What can hang from each mark
garu: depadi koni
koni: depadi ganaf gerato madum
fenek: ganaf gerato
ganaf: fenek koni
depadi: garu koni

Every row comes from one small tree of marks. The marks that hang from a mark follow it in brackets, in alphabetical order. Every link used is in the known rows. Which tree was each row made from?
Known rows
koni(depadi ganaf(fenek) madum): [-1.93  4.99  2.98  1.70 -0.30  1.54 -1.57  4.93  0.99  1.01 -0.31  1.74
  0.97  4.75 -0.28  0.19  1.87  5.05]
depadi(garu koni(ganaf(fenek) madum)): [-4.63  2.61  0.26  1.99 -4.04  4.29 -3.32  4.35  0.37 -0.28 -1.31  1.69
 -1.47  4.39 -2.14 -0.59  0.37  3.88]
ganaf(fenek koni(gerato)): [ 0.57  2.58  2.83 -2.80 -2.16  0.15 -1.61  3.28  1.41 -2.14 -1.14 -1.76
 -1.56  2.74 -0.37 -0.82  0.25  0.91]
fenek(ganaf(koni(depadi gerato madum))): [-1.78  2.47  2.94 -1.39  1.39 -0.42 -1.31  4.64 -0.24 -2.47 -0.45  0.84
 -2.00  4.20  0.00 -0.84  3.30  0.64]
ganaf(fenek(gerato) koni(depadi(garu) madum)): [-2.82  1.16  2.52 -0.59 -2.73  0.11 -1.96  7.62  1.37 -1.30 -1.93  2.16
 -1.33  1.74 -1.72  0.05  0.54  3.46]
fenek(ganaf(koni) gerato): [-1.89 -0.22  1.59 -2.41  1.56  0.63 -0.92  3.78 -0.49 -1.36 -2.06  1.49
 -1.27  1.32  1.67 -1.26  2.49 -2.53]
koni(depadi(garu) ganaf(fenek) gerato madum): [-3.52  5.40  4.20  2.46 -2.00 -0.29 -3.37  5.65 -0.23  0.45 -0.39  1.24
  0.32  4.98 -1.44  0.32  1.11  5.99]
fenek(ganaf(koni(madum)) gerato): [-2.41  0.42  2.01 -1.44  1.56  0.48 -0.25  5.01 -0.84 -1.37 -2.29  1.75
 -2.31  1.31  1.23 -0.92  2.88 -1.20]
garu(depadi(koni(ganaf gerato))): [-2.79  4.47  1.30 -0.99 -2.76  0.70 -1.48  1.80 -1.47  0.58  1.99  0.96
  0.25  3.42 -0.04 -1.48  1.97 -0.57]
ganaf(fenek(gerato)): [ 0.31  0.09  1.90 -1.16 -1.32  1.56 -1.31  2.54 -0.08  0.23 -1.86 -0.92
 -0.16  0.64  1.48 -1.48 -0.56  0.70]
ganaf(fenek(gerato) koni(depadi(garu))): [-2.10  0.39  2.09 -1.78 -2.83  0.36 -2.77  6.18  1.88 -1.36 -1.78  1.78
 -0.04  1.68 -1.16 -0.31 -0.01  1.77]
fenek(ganaf gerato): [-1.48 -0.75  1.48 -1.18  1.87  1.12 -1.03  2.34 -1.80 -0.24 -1.88  0.75
 -0.59  1.17  2.65 -1.81  1.91 -2.04]
depadi(garu koni(ganaf gerato)): [-4.40  2.97  0.68  1.59 -3.15  1.83 -3.38  2.84 -1.10 -0.82 -0.48  1.01
 -0.40  4.04 -2.07 -1.57  0.71  1.51]
depadi(garu koni(madum)): [-3.92  0.42 -1.25  1.87 -3.60  3.20 -1.92  4.30 -0.84 -1.75 -0.76  1.32
 -2.57  2.79 -2.66 -0.81  0.70  2.64]
depadi(garu(koni(ganaf gerato))): [-2.44  2.23 -0.85  1.94  0.01  1.87 -2.93  1.39 -2.61 -0.68  0.36  0.40
 -0.28  3.50 -0.51  0.58  1.70  0.61]
fenek(ganaf(koni(depadi madum)) gerato): [-2.93  0.74  2.82 -1.18  1.81 -0.23 -0.64  5.97 -0.61 -1.47 -1.62  2.62
 -1.38  1.91  0.72 -1.30  3.17 -0.25]
depadi(garu koni(ganaf madum)): [-5.14  2.60 -0.64  2.68 -3.06  3.58 -2.32  4.39 -0.43 -0.51 -0.88  2.34
 -1.34  4.00 -2.39 -0.25  1.35  2.95]
koni(depadi ganaf gerato madum): [-2.63  6.34  4.04  2.54  1.00 -1.70 -0.65  4.91 -1.43  0.18  0.57  1.30
  0.87  4.28 -0.84 -0.53  2.88  4.13]

Write each row's tree
[-1.71  4.03 -1.16 -0.21  0.73  2.44 -1.42  0.24 -2.80  1.06  2.89  1.33
  0.78  3.64  1.30  0.54  3.40 -1.64]
garu(depadi koni(ganaf))
[-2.38  5.89  1.20  1.00  0.71  0.40 -0.76  1.75 -4.42  0.69  3.04  0.75
 -0.85  3.58  0.66  0.14  3.78  0.33]
garu(depadi koni(ganaf gerato madum))
[-2.63  2.50  2.29  2.29 -1.37 -1.69 -1.70  5.69 -1.87 -1.46  0.29  0.87
 -1.05  2.85 -2.05  0.11  1.61  4.40]
koni(depadi(garu) gerato madum)
[-4.70  3.74  2.19  2.09 -4.14  2.40 -3.43  4.42 -0.72 -0.61 -1.07  0.73
 -1.82  4.42 -2.31 -1.53  0.27  4.23]
depadi(garu koni(ganaf(fenek) gerato madum))
[-1.91  2.90  3.36 -0.71 -3.22 -0.58 -2.55  6.65  1.28 -2.24 -0.83  0.51
 -1.83  3.58 -2.30  0.09  0.59  4.29]
ganaf(fenek koni(depadi(garu) gerato madum))
[-2.04  6.41  5.39  1.83 -0.33 -0.85 -1.81  4.91 -0.38  0.57  0.03  0.48
  0.59  4.79 -0.47 -1.00  1.64  5.29]
koni(depadi ganaf(fenek) gerato madum)
[-2.38  3.64  0.68 -1.59 -3.51  2.81 -2.09  1.85  0.11  1.02  1.45  1.14
  0.44  3.70  0.21 -1.01  1.30 -0.01]
garu(depadi(koni(ganaf(fenek))))
[-2.80  4.91  3.59  1.28 -1.99  1.78 -1.52  3.48 -0.80 -0.52 -0.53 -0.34
 -1.50  4.16 -1.02 -3.05  0.83  3.27]
depadi(koni(ganaf(fenek) gerato madum))
[-2.67  1.81  2.15 -0.91  0.27 -0.06 -2.30  5.11 -0.17 -2.57 -0.54  1.41
 -2.15  4.29 -0.63 -0.09  2.91  1.03]
fenek(ganaf(koni(depadi(garu) gerato madum)))
[-3.05  1.94 -1.96  2.76  0.07  3.26 -2.17  2.65 -2.18 -0.30  0.07  1.50
 -1.12  3.53 -0.81  1.57  2.28  1.72]
depadi(garu(koni(ganaf madum)))
[-5.24  2.26  1.00  2.14 -3.87  3.54 -3.04  5.04 -0.29  0.14 -1.79  2.13
 -1.40  3.24 -1.82 -1.17  0.18  3.52]
depadi(garu koni(ganaf(fenek(gerato)) madum))
[-1.14  3.11  2.00  0.00 -0.35  2.08 -1.72  2.41  0.37  1.63 -1.70  0.49
  1.35  2.52  1.53 -0.58  0.63  0.94]
koni(ganaf(fenek(gerato)))
[-1.80  2.65  0.88 -1.60 -3.10  0.43 -1.16  1.78 -1.77 -0.51  2.00  0.02
 -0.63  2.38 -0.32 -1.89  1.48 -0.81]
garu(depadi(koni(gerato)))
[-1.37  1.31  0.60 -1.76  1.22  1.96 -0.76  3.70  0.41 -2.09 -1.25  0.72
 -2.59  3.67  0.60  0.21  3.20 -0.44]
fenek(ganaf(koni(madum)))
[-2.02  0.17 -2.37  2.10 -0.37  2.94 -1.82  2.62 -2.55 -1.38  0.14  0.67
 -2.05  2.49 -0.96  1.12  1.61  1.48]
depadi(garu(koni(madum)))
[-5.13  3.75  1.19  2.70 -3.08  1.66 -2.49  4.33 -1.53 -0.85 -0.62  1.38
 -1.68  3.99 -2.51 -1.17  1.27  3.21]
depadi(garu koni(ganaf gerato madum))
[-1.10  4.12  2.37  0.23 -0.35  1.78 -2.59  2.99  1.63  1.07 -0.11  1.20
  2.54  4.78  0.30 -0.40  1.18  2.90]
koni(depadi ganaf(fenek))
[-3.27  5.08  1.73 -0.10 -2.67  0.58 -0.91  3.01 -1.88  0.46  1.80  1.15
 -0.75  3.41 -0.56 -1.24  2.39  0.82]
garu(depadi(koni(ganaf gerato madum)))
[-1.99  2.12  1.32 -0.91 -1.64 -1.55 -1.96  5.06  0.50 -2.62 -0.10  1.12
 -0.36  2.92 -2.22  0.25  1.63  1.11]
ganaf(koni(depadi(garu) gerato))
[-2.48  4.19  2.17  0.68 -1.10  1.28 -1.40  1.91 -1.17 -0.74  0.05 -0.02
 -0.10  3.81 -0.76 -3.13  1.31  0.63]
depadi(koni(ganaf gerato))
[ 0.00  2.94  3.83 -2.39 -1.95 -0.86 -2.11  4.49  1.68 -2.24 -0.42 -0.61
 -0.39  3.44 -0.97 -1.28  0.55  2.02]
ganaf(fenek koni(depadi gerato))
[-1.46  0.40 -1.23  1.22 -0.46  1.58 -2.60  1.33 -3.04 -1.69  0.45 -0.37
 -1.28  2.47 -0.65  0.06  1.21  0.32]
depadi(garu(koni(gerato)))
[-1.98  5.83  2.21  0.46 -0.27  1.14 -1.62  1.71 -3.58  1.00  2.71  0.15
 -1.07  4.03  0.94 -0.25  2.79  1.30]
garu(depadi koni(ganaf(fenek) gerato madum))
[-0.50  2.75  0.18 -0.85  0.19  0.18 -1.06  0.16 -4.27 -0.53  3.30 -0.63
 -0.77  2.37  1.00 -0.88  2.57 -1.70]
garu(depadi koni(gerato))
